Each row was made from one walk, in order. Every step used is in the known rows, and no mark comes twice. Write each row's walk.
Known rows:
nudud-tipu-nute-kibok: -.13,-.14,-.18,.02,-.61,-.04,.05,.12,.51,-.07,-.07,.18,-.16,-.17,-.36,-.21,-.09,.05,-.03,-.63,.21,.14,.06,-.28
nudud-tipu-fatepod-vota-vefu: -.47,.18,.03,.01,-.06,-.09,-.09,.21,.01,-.03,-.11,.02,.19,-.23,.32,-.12,-.08,-.18,.14,-.09,-.02,.18,.24,.24
vilav-vota: -.21,.00,.04,-.02,-.08,.07,.00,-.15,.01,.28,-.33,-.15,.09,-.17,.25,.26,-.05,-.19,.29,-.35,.00,-.23,.42,-.06
tipu-nudud: .00,-.11,.14,-.01,-.33,.01,.05,.08,.25,-.07,-.50,-.29,-.05,-.25,-.20,.44,.01,.01,.18,-.24,-.16,-.03,.08,.15
vilav-kibok-fatepod-vota-nudud-tipu: -.21,-.15,-.01,-.23,.06,-.25,-.08,-.02,-.10,.09,-.14,-.05,.22,-.32,.01,-.07,-.08,-.13,-.02,-.05,-.33,-.05,-.18,-.13
vilav-kibok-fatepod-vota-nudud: -.16,.00,.20,-.21,.08,-.19,-.04,-.38,-.20,-.04,-.14,-.03,.04,-.02,.06,.14,-.30,.01,-.08,.21,.07,-.08,-.33,-.16
fatepod-vota-vilav-kibok: -.07,.02,-.13,-.04,-.32,.08,.01,-.62,-.01,-.08,-.25,.05,-.02,.05,.08,.04,-.51,-.54,.05,-.38,.27,-.20,-.06,-.17
tipu-fatepod: -.23,.10,.14,.00,-.32,-.03,.11,-.12,.04,.02,-.12,-.12,-.25,-.27,.14,.08,-.38,.18,-.20,-.45,.41,-.11,.09,.15
vota-nudud: -.20,-.05,.15,-.26,-.03,-.10,-.03,-.08,-.03,.07,-.43,-.11,.26,-.10,-.09,.26,-.18,.09,-.10,.14,-.15,-.33,.15,-.23
vilav-vota-nudud: -.27,-.10,.17,-.25,.08,-.04,-.15,-.09,-.18,.28,-.53,-.19,.31,-.15,.21,.41,-.06,-.07,.09,.08,-.29,-.41,.29,-.17
kibok-fatepod-vota-vefu-tipu-nute: -.11,-.15,-.11,-.01,.08,-.05,.00,-.02,.50,-.36,.15,.20,.04,-.11,-.33,-.04,-.30,.24,-.22,.07,.25,.33,-.05,-.18
fatepod-vota: -.19,.07,.00,.08,-.20,-.07,-.08,-.25,-.12,-.27,-.09,-.07,-.16,.06,.13,.04,-.10,-.20,.12,-.18,.23,-.01,-.03,.06
tipu-fatepod-vota-nudud: -.32,-.01,.20,-.14,-.05,-.15,-.24,-.16,-.39,-.15,-.27,-.16,-.05,-.09,.30,.20,-.20,.05,-.19,.11,.08,-.22,-.15,.12
nute-kibok-fatepod-vota-nudud-tipu: -.27,-.25,-.04,-.17,-.07,-.25,-.14,.08,-.07,.03,-.15,-.15,.06,-.35,.13,.04,.16,-.08,.05,-.07,-.26,.11,-.04,-.04
vilav-kibok: -.02,.16,-.01,-.02,-.31,.01,.17,-.27,.31,.11,-.08,.26,.06,.09,-.24,-.17,-.58,-.08,.00,-.48,.18,-.29,-.01,-.39
kibok-vilav: -.04,.08,.29,.00,-.22,-.01,.39,-.42,.29,.17,-.11,-.02,-.27,.03,.03,.11,-.36,.05,-.10,-.10,.57,.11,.12,-.28
vefu-tipu-nute: .02,-.26,-.21,-.01,-.15,.01,-.02,-.01,.52,-.34,.02,.16,-.05,-.08,-.51,-.02,-.37,.28,-.36,-.25,.21,-.04,.01,-.30
vefu-tipu: -.04,-.31,-.21,.07,-.01,.01,-.10,.01,.41,-.22,.03,.00,-.04,-.07,-.03,.14,-.19,.15,-.15,-.23,.00,-.17,.30,-.18
nudud-tipu-fatepod: -.27,-.04,-.01,-.05,-.26,-.09,.05,.16,.05,.10,-.11,-.15,-.11,-.51,.14,-.06,-.17,.08,-.17,-.57,.08,-.07,.14,.18
vilav-kibok-fatepod-vota-vefu-tipu: -.17,-.12,-.15,.09,.21,-.04,-.11,-.04,.42,-.20,.22,.21,.10,.01,.14,-.03,-.29,.04,.00,.03,.04,.16,.12,-.14
fatepod-vota-vefu: -.39,.24,.05,.02,-.04,-.05,-.03,.03,.11,-.08,-.17,.09,.28,.04,.12,-.02,-.09,-.22,.29,.09,.03,.16,.30,.03
vota-nudud-tipu: -.24,-.19,-.04,-.28,-.04,-.17,-.09,.24,.02,.18,-.39,-.14,.40,-.41,-.11,.05,.05,-.07,-.04,-.08,-.52,-.23,.23,-.16
nute-tipu: -.18,.23,.13,.04,-.16,-.15,.17,.16,.21,.00,.12,.24,.01,.00,-.25,-.27,-.11,.47,.14,-.23,.09,-.32,.02,-.14
vefu-tipu-nute-kibok-fatepod-vota: -.08,-.19,-.08,.13,-.18,-.12,-.04,-.33,.24,-.40,.28,.04,-.51,-.01,.05,.04,-.13,.16,-.06,-.21,.55,.42,-.30,-.03
nute-tipu-fatepod-vota: -.31,.22,.16,.16,-.20,-.16,-.09,-.04,-.24,-.28,.21,.08,-.38,-.02,.29,-.21,-.17,.26,-.01,-.29,.41,-.13,-.29,.29
nute-kibok: -.16,-.02,-.04,.10,-.58,.01,.07,-.10,.39,.00,-.09,.07,-.27,.03,.01,.03,-.12,.01,.15,-.54,.34,.01,.24,-.21
tipu-fatepod-vota-vilav-kibok: -.12,.05,-.08,-.03,-.35,.08,.00,-.61,-.09,-.09,-.20,.02,-.17,-.03,.22,.04,-.59,-.45,-.07,-.48,.40,-.18,-.13,-.02
kibok-vilav-vota-fatepod: -.23,-.15,-.07,-.19,-.09,.08,.51,-.49,.14,.45,-.23,-.41,-.02,-.18,.47,.42,-.43,-.12,.07,-.46,.49,-.27,.25,-.13
vefu-tipu-nute-kibok: -.04,-.26,-.23,.13,-.50,.04,-.06,.00,.64,-.28,.08,.24,-.32,.03,-.28,-.06,-.24,.23,-.17,-.52,.38,.08,.06,-.33

Which walk is each row?
-.14,-.18,-.02,-.26,-.04,-.21,.02,.00,.07,-.12,-.15,-.01,.14,-.38,-.44,-.08,-.12,.11,-.23,.02,-.05,.17,-.29,-.15
kibok-fatepod-vota-nudud-tipu-nute
-.20,-.18,-.14,-.03,-.49,-.11,-.15,.09,.22,-.18,-.11,.15,-.11,-.09,-.20,-.16,-.02,-.02,-.06,-.37,.08,.09,-.13,-.21
fatepod-vota-nudud-tipu-nute-kibok
-.14,.05,.11,.00,-.03,-.15,.11,-.43,-.08,-.20,.06,-.16,-.28,-.09,.13,.12,-.11,-.01,.10,-.05,.41,.31,-.20,.09
kibok-fatepod-vota
-.27,-.27,.05,-.17,-.09,-.10,-.08,.11,.04,.41,-.33,-.12,.15,-.33,.30,.13,.12,-.17,.10,-.16,-.32,-.12,.28,-.20
nute-kibok-vilav-vota-nudud-tipu
-.03,.01,-.11,-.11,-.36,.13,.16,-.55,.21,.11,-.34,.06,.09,-.04,-.09,.07,-.58,-.42,.00,-.45,.22,-.26,.11,-.30
vota-vilav-kibok
-.17,.00,.06,.10,-.26,-.13,.07,-.40,.04,-.21,.13,-.08,-.47,-.02,.22,.08,-.06,.00,.17,-.22,.52,.39,-.18,.04
nute-kibok-fatepod-vota
.08,-.40,-.03,.09,-.14,.03,-.15,.20,.42,-.26,-.30,-.26,-.09,-.22,-.12,.49,.02,.14,.02,-.21,-.28,-.07,.13,.12
vefu-tipu-nudud
-.16,-.17,-.09,-.23,-.14,-.17,-.11,.11,.05,-.17,-.24,.04,.22,-.27,-.44,-.12,-.11,-.02,-.23,-.06,-.16,-.03,-.19,-.17
fatepod-vota-nudud-tipu-nute
-.09,-.28,-.02,.13,-.01,.02,-.27,.31,.37,-.33,-.27,-.17,.07,-.15,.06,.41,.09,-.02,.18,.03,-.36,.11,.17,.23
fatepod-vota-vefu-tipu-nudud
-.21,-.17,-.17,.05,.11,.03,-.12,.22,.54,-.11,-.02,.11,.26,-.08,.04,.09,-.17,.09,-.01,-.02,-.15,-.02,.52,-.17
vota-vefu-tipu
-.25,-.04,.14,-.17,.00,-.15,-.21,-.17,-.29,-.15,-.33,-.12,.11,.02,.12,.21,-.11,-.07,-.05,.22,-.10,-.23,-.06,-.06
fatepod-vota-nudud
-.34,.20,.25,-.05,.06,.08,.18,-.06,.29,.46,-.29,.04,.29,-.07,.34,.17,-.16,-.19,.31,.06,.11,.12,.57,-.17
kibok-vilav-vota-vefu
-.14,-.19,.07,-.25,-.06,-.08,.07,.03,.16,.19,-.31,.02,.19,-.32,-.30,-.01,-.16,.02,-.21,-.06,-.06,-.04,-.02,-.30
kibok-vilav-vota-nudud-tipu-nute
-.11,-.20,.04,-.20,-.24,-.18,.21,-.12,.40,.08,-.02,-.01,-.17,-.36,-.29,.04,-.13,.30,-.13,-.19,.27,.36,-.16,-.27
vota-nudud-tipu-nute-kibok-fatepod
-.25,-.19,-.12,-.10,-.26,.08,.46,-.48,.24,.43,-.17,-.34,-.17,-.12,.54,.38,-.39,-.11,.13,-.61,.58,-.20,.25,-.17
nute-kibok-vilav-vota-fatepod
-.28,-.10,.11,.10,.07,.07,-.03,.02,.27,.13,.04,-.02,-.17,-.23,.57,.18,-.33,.18,-.20,-.19,.31,.03,.34,.09
kibok-vilav-vota-vefu-tipu-fatepod
-.30,.29,.12,-.02,.04,-.08,.13,-.18,.21,.02,.01,.17,.19,.00,.09,-.09,-.29,-.13,.24,.08,.20,.31,.04,-.08
vilav-kibok-fatepod-vota-vefu
-.16,-.19,-.06,.09,-.13,.00,-.09,.00,.21,-.17,.08,-.07,-.31,-.25,.23,.12,-.36,.31,-.35,-.43,.30,-.15,.14,.11
vefu-tipu-fatepod
-.15,-.15,-.18,.04,-.01,-.01,-.13,.09,.47,-.40,.04,.25,.11,.00,-.33,-.09,-.29,.13,-.21,-.01,.14,.14,.04,-.19
fatepod-vota-vefu-tipu-nute
-.32,-.13,.21,-.16,-.05,-.09,-.01,.04,-.15,.36,-.25,-.22,-.07,-.49,.45,.14,-.16,.05,-.22,-.24,.03,-.14,.12,.10
kibok-vilav-vota-nudud-tipu-fatepod
-.07,.03,.22,.13,-.48,.02,.33,-.39,.44,.16,-.02,.07,-.50,.13,.15,.06,-.29,.06,-.03,-.31,.71,.21,.12,-.34
nute-kibok-vilav
-.28,.09,.08,.10,-.26,-.08,-.10,-.24,-.25,-.27,-.01,-.12,-.36,-.07,.36,.03,-.23,-.05,-.08,-.31,.44,.01,-.15,.29
tipu-fatepod-vota
.00,.00,.05,-.19,-.14,.00,.40,-.69,.27,.17,-.11,-.08,-.08,-.25,-.11,.18,-.53,-.10,-.02,-.26,.44,.15,-.07,-.25
vota-vilav-kibok-fatepod
-.10,-.16,-.04,.01,.06,.07,.03,.01,.58,-.04,-.02,.23,.10,-.04,-.18,.02,-.34,.15,-.20,-.01,.23,.13,.21,-.32
kibok-vilav-vota-vefu-tipu-nute
-.29,-.09,-.03,.07,-.02,.03,-.10,.16,.32,-.09,.04,.01,-.06,-.24,.29,.07,-.35,.26,-.23,-.24,.17,-.03,.32,.11
vota-vefu-tipu-fatepod
-.29,-.19,-.06,-.20,-.01,-.22,-.22,.17,-.20,-.01,-.31,-.15,.29,-.30,.06,.01,.12,-.20,.02,-.02,-.47,-.17,.06,-.02
fatepod-vota-nudud-tipu
-.04,.04,.22,.06,-.26,-.10,.07,.32,.26,-.09,-.22,-.05,-.04,-.16,-.30,.14,.08,.38,.26,-.21,-.21,-.18,-.10,.14
nute-tipu-nudud
-.35,.07,.25,-.10,.00,-.22,-.23,-.01,-.38,-.17,-.09,-.01,-.06,-.04,.24,.02,-.15,.28,-.14,.13,.04,-.32,-.27,.12
nute-tipu-fatepod-vota-nudud
